Each row comes from the steps of one walk. Every step used is in the known rows, and no mark comes twice. Write the walk behind each row, first mark first.
Known rows:
beve/tavun/reto/tuzesu/nagul: [ -2.4  -6.4  -5.5  67.0  -3.2 -16.8  13.5 -23.5   3.7  13.2  14.6  42.6
   8.6   9.4  19.4   1.7  21.4  14.2  15.2  10.8]
reto/gefuzag/beve/tuzesu: [ -2.9  24.0   5.6 -10.0 -23.8   6.0   1.7   8.0   6.1  -6.8  28.7  -7.2
  28.8  18.6 -15.6   6.8   9.9  -2.9 -37.6  -1.7]
tuzesu/beve: [ -4.1   2.5 -32.6 -15.1 -22.3   3.0   8.7   7.8  -2.9  -4.4  -9.0   9.1
   1.0  -4.5 -39.8 -10.9   5.2  17.4  17.1  -2.2]
reto/gefuzag/beve: [ 14.8  26.8  -4.5  -7.9 -20.7   2.8  12.2  11.0  -2.1 -13.8  36.1  -6.5
  23.3   8.8 -18.3   0.6  12.8   0.7 -40.4   2.7]
tavun/beve/gefuzag: [ 26.3   8.5  23.6 -66.0 -12.9 -18.5   7.2  23.4 -13.3   3.9 -20.1   8.9
  44.1  25.3 -20.7   4.2  21.7   5.9  15.0   1.1]
pena/tavun/reto/gefuzag/beve: [  6.3   7.4  -3.1 -10.7  -1.0  14.7  22.2  -1.4  12.5  21.1  54.9  21.7
  17.7  -8.7  -9.0 -10.4  10.1 -12.2 -31.5  -2.5]
pena/tavun: [-10.0   3.8 -14.2 -20.2  -7.8  16.0  32.0  11.0  19.3   7.1  20.4  21.3
  13.3 -13.5 -16.7 -13.6  19.5   4.2  -2.1  -9.0]
gefuzag/beve/tavun/reto/tuzesu: [ 20.4  16.7   4.6  73.9   0.3 -27.9  27.2 -16.6  -5.0   2.4  22.9  23.9
  25.4   5.9  17.4  -1.6  31.6  12.3   3.0   4.6]
gefuzag/beve/tavun/reto/tuzesu/nagul: [ 18.6  11.5  -1.1  87.8  -1.9 -19.3  28.2 -22.1  -4.1   6.1  22.6  22.8
  24.0  -1.6  27.7   0.9  35.8  13.3  11.0   3.5]
nagul/gefuzag/beve/tuzesu: [ -6.7  18.8  -5.1 -17.8  -8.9   0.8   5.1   0.1  18.8  -1.9 -21.1  -2.0
  24.4  13.7 -22.9  -1.4  16.9  -8.3  -1.9  16.1]
gefuzag/nagul/tuzesu/beve/tavun/reto: [-41.4  -7.0 -36.3  51.1   0.7  -1.3   1.7 -11.5  -2.2  -4.7 -16.3  14.5
  -6.8 -13.5  21.7 -24.9  21.9   9.3  44.8   0.9]
gefuzag/nagul/tuzesu/beve: [-48.1  -4.7 -33.7  26.7  -7.2   5.1   3.0  -0.6   0.5 -16.6 -27.2   3.6
  -5.7 -16.2   8.5 -27.5  22.2   9.4  43.4  -3.1]
tuzesu/beve/gefuzag/nagul: [ -0.6  -0.9 -49.2   5.9 -16.1  -6.9 -14.3   6.9  -6.4  -8.9 -51.5   9.4
  -4.7 -14.6  -4.2 -11.1   7.1   4.5  26.8   8.4]
reto/tuzesu: [-33.0  -0.7  26.1  -9.2 -20.4 -16.1   4.7   8.9   9.6 -24.2 -26.9  21.9
  14.5  10.3 -34.5 -16.2  12.4   9.7 -28.0   4.7]
nagul/tuzesu/beve/gefuzag: [-36.5  -4.7  -7.1  13.5 -10.6   0.3   7.6  -2.5  13.6 -18.0  -6.8  17.9
  10.4  -4.5 -29.7 -26.6 -22.2  25.0  33.6  13.5]
tuzesu/beve/tavun: [  7.7   5.0 -39.5  40.9 -13.8  -6.4  11.6  -1.3  -1.9   3.7  -5.3  19.8
   1.0  -3.8 -17.2  -2.9   8.3  24.6  22.2   4.0]
pena/tavun/beve: [  7.8   7.1  14.7 -46.3  -4.4  11.1  33.4  21.8   7.4  21.7  19.6  14.0
  35.7  -2.9 -23.0  -9.3  26.4   1.5 -12.2 -14.3]
reto/gefuzag/nagul: [-13.0  13.6 -29.2 -21.3 -20.0   9.7  -6.6  15.4  -3.3 -15.1   4.5  -5.9
   2.4   3.2  -0.2  -3.7  21.8  -8.4 -23.7   0.3]
tuzesu/beve/tavun/reto/gefuzag/nagul: [  6.0   2.9 -43.5  43.8  -8.2  -6.2  -3.1  -8.4  -7.9  13.7   2.3  18.8
  -4.6  -4.0  -1.8  -2.5   7.5   7.7   9.0   7.4]
beve/tuzesu/nagul/gefuzag: [-44.3  -9.8  -7.6 -18.6 -27.2  25.7  -3.5  -9.8  25.9  12.1 -23.3   5.5
  16.8  15.9  -1.3   9.7  18.5  -0.6  33.0  -1.2]
nagul/gefuzag/beve/tavun/reto: [ 21.2  19.3 -18.0  23.3   3.4 -10.3  15.5  -9.8  10.1   3.9  -1.4  11.7
  17.2   7.8  -7.8  -1.0  19.6  -3.5  -0.6  25.7]

Which walk is each row?
[-23.2  10.1 -27.2  27.2 -13.2   9.4  -6.6   5.7   1.5 -12.2   7.8  -1.0
   1.8  -3.4   3.2 -10.2   4.7   1.7 -19.2   7.6] : reto/gefuzag/nagul/tuzesu/beve/tavun
[-19.0 -11.1   7.3  -0.5  -3.7  13.9  20.0  -7.2  19.0  21.1  23.3  33.7
  10.6 -14.7  -4.8 -16.7  13.5  -7.9 -17.9  -2.1] : pena/tavun/reto/tuzesu/nagul
[-21.9  -2.5 -28.3  10.2  -5.5 -13.0  -7.7   2.6   5.3 -24.0 -47.1  16.3
   5.2  -6.2  26.6 -14.7  13.3   3.9  43.8  14.1] : beve/gefuzag/nagul/tuzesu
[ -6.9   0.3 -15.2 -18.3  -0.8  17.8  12.9   1.2  12.5  21.6  39.0  22.1
   7.1 -11.0  -0.4 -11.2  14.8 -16.9 -23.8  -3.6] : pena/tavun/reto/gefuzag/nagul
[-12.6 -10.7  13.3  -9.8  -9.1 -20.0 -11.4 -11.2   0.1   2.5  -8.4  34.7
   6.6  10.8 -26.7 -14.8  -4.6  -4.3 -10.9  14.3] : tavun/reto/tuzesu/beve/gefuzag
[  2.5   1.2 -29.0  19.1 -18.9  25.0  23.1 -11.9   8.9   3.1  -8.9  -0.7
  10.2 -15.2  10.5  -0.2  31.7   4.7  26.2  11.4] : tuzesu/nagul/gefuzag/beve
[-16.9  -3.0 -15.5 -14.5  -7.8   4.0  -8.9  -9.6  -4.7   7.3  32.3  14.1
   0.0   6.9  -9.8 -13.6  -0.3  -9.2  -5.0   5.8] : tavun/reto/gefuzag/nagul/tuzesu/beve
[ -8.9  -7.0 -33.0  -4.1 -22.7  28.4  16.8  -8.1  12.6   3.0 -13.6   4.6
   2.4 -10.1   0.3  -0.8  25.4   6.3  31.0  12.0] : tuzesu/nagul/gefuzag
[-52.1  -3.7 -25.5  15.8  -5.7   3.3   9.6  -0.1   4.1 -20.6 -20.3   6.4
  -0.8 -10.4  17.3 -26.3  30.4   9.4  45.8  -4.9] : gefuzag/nagul/tuzesu
[  9.4  -0.6 -30.4  43.5 -11.5  17.8  21.6 -22.4   7.6  13.8   3.2   9.5
   8.9 -11.4  23.2   2.5  31.6   3.8  29.2  15.6] : tuzesu/nagul/gefuzag/beve/tavun/reto
[  7.8   2.5 -32.6  45.0 -14.6  19.4  24.7 -15.4   9.4   6.8  -7.2   4.8
   9.7 -14.5  20.6   4.4  34.0   8.5  28.3  14.1] : tuzesu/nagul/gefuzag/beve/tavun
[ 12.9  17.4  -3.7  31.5   3.4 -16.0  10.3  -9.8  12.5  -0.2 -12.4  14.5
  18.1   7.3 -10.8  -3.6  16.9  -6.5 -18.2  29.1] : nagul/gefuzag/beve/tavun/reto/tuzesu
[-12.0   8.9   0.8  29.3 -21.2   6.3  19.0  -9.5   6.6   3.6   4.0  -0.2
  30.9   5.2  15.0   5.8  35.9   9.0  28.7 -12.9] : gefuzag/beve/tuzesu/nagul
[-20.7 -14.3  13.7 -11.2 -10.8  -1.9  -0.6 -18.9   6.9   8.1   2.6  29.4
   7.3   8.2 -14.7 -10.8   9.8  -6.9  -5.6  14.5] : tavun/reto/tuzesu/nagul/gefuzag
[-35.3  -5.4  -6.6  47.9  -3.3  -1.3  17.4 -16.4  11.9  -2.8  22.7  26.9
   8.6   0.2 -21.8 -23.3 -15.5  29.2  35.7   9.7] : nagul/tuzesu/beve/tavun/reto
[ 12.1   3.7 -34.5  35.5 -11.5  -5.8   1.2  -8.0  -4.5  14.4  15.5  22.3
  -0.2   2.3 -16.1  -0.9  -1.8  13.2   2.3   8.9] : tuzesu/beve/tavun/reto/gefuzag
[-30.6   9.7 -19.2  -5.7 -16.4  12.4  -4.5  10.2   2.9 -19.0  10.1  -4.6
   4.4   1.7  -2.9 -12.6   9.2  -2.3 -18.3   3.6] : reto/gefuzag/nagul/tuzesu
[ 10.7   1.4 -20.9  38.8   0.4 -19.3  19.4 -17.9   0.0  14.2  30.7  41.2
   9.1  17.9  14.2   4.2  22.0  17.1  34.0   6.2] : beve/tavun/reto
[ -4.2   2.5  11.6 -22.4   3.5   6.3  19.3  17.0   9.7  14.5  -4.3  15.1
  32.6  -9.8  -0.2 -14.3  19.8  -4.7  -1.9  -3.9] : pena/tavun/beve/gefuzag/nagul/tuzesu
[ -9.7   5.1  40.2 -76.6 -19.8  -3.7   6.6  17.9  -3.7  15.8  -5.7   2.1
  49.6  40.5 -31.7   9.5  27.1   5.2  14.5 -18.0] : tavun/beve/tuzesu
[  7.4   1.4 -35.2  -9.1 -19.6  -8.2  -6.4   7.6  -1.1  -7.3 -34.4  14.1
   2.8  -6.4 -24.5  -7.4  -4.9  12.3  21.2  11.5] : tuzesu/beve/gefuzag
[-10.9  16.2   7.7   9.1 -17.0  -6.7  18.4  -2.2   5.9  -2.3   5.7   2.2
  34.0  15.4  -2.1   2.3  30.6   8.1  18.2 -12.6] : gefuzag/beve/tuzesu
[-21.6  -9.0  23.2 -24.9 -10.0 -16.5   1.0 -11.3   2.7   0.9  12.5  34.6
  10.6  18.4 -26.0 -13.8   7.9  -0.8  -8.3   6.1] : tavun/reto/tuzesu
[  1.6   2.1  -3.7 -45.3 -12.6   1.1   0.1  -5.2  -2.3   8.6  50.5  20.6
   9.1  22.3 -23.6  -1.4   1.7  -6.4 -12.6   5.6] : tavun/reto/gefuzag
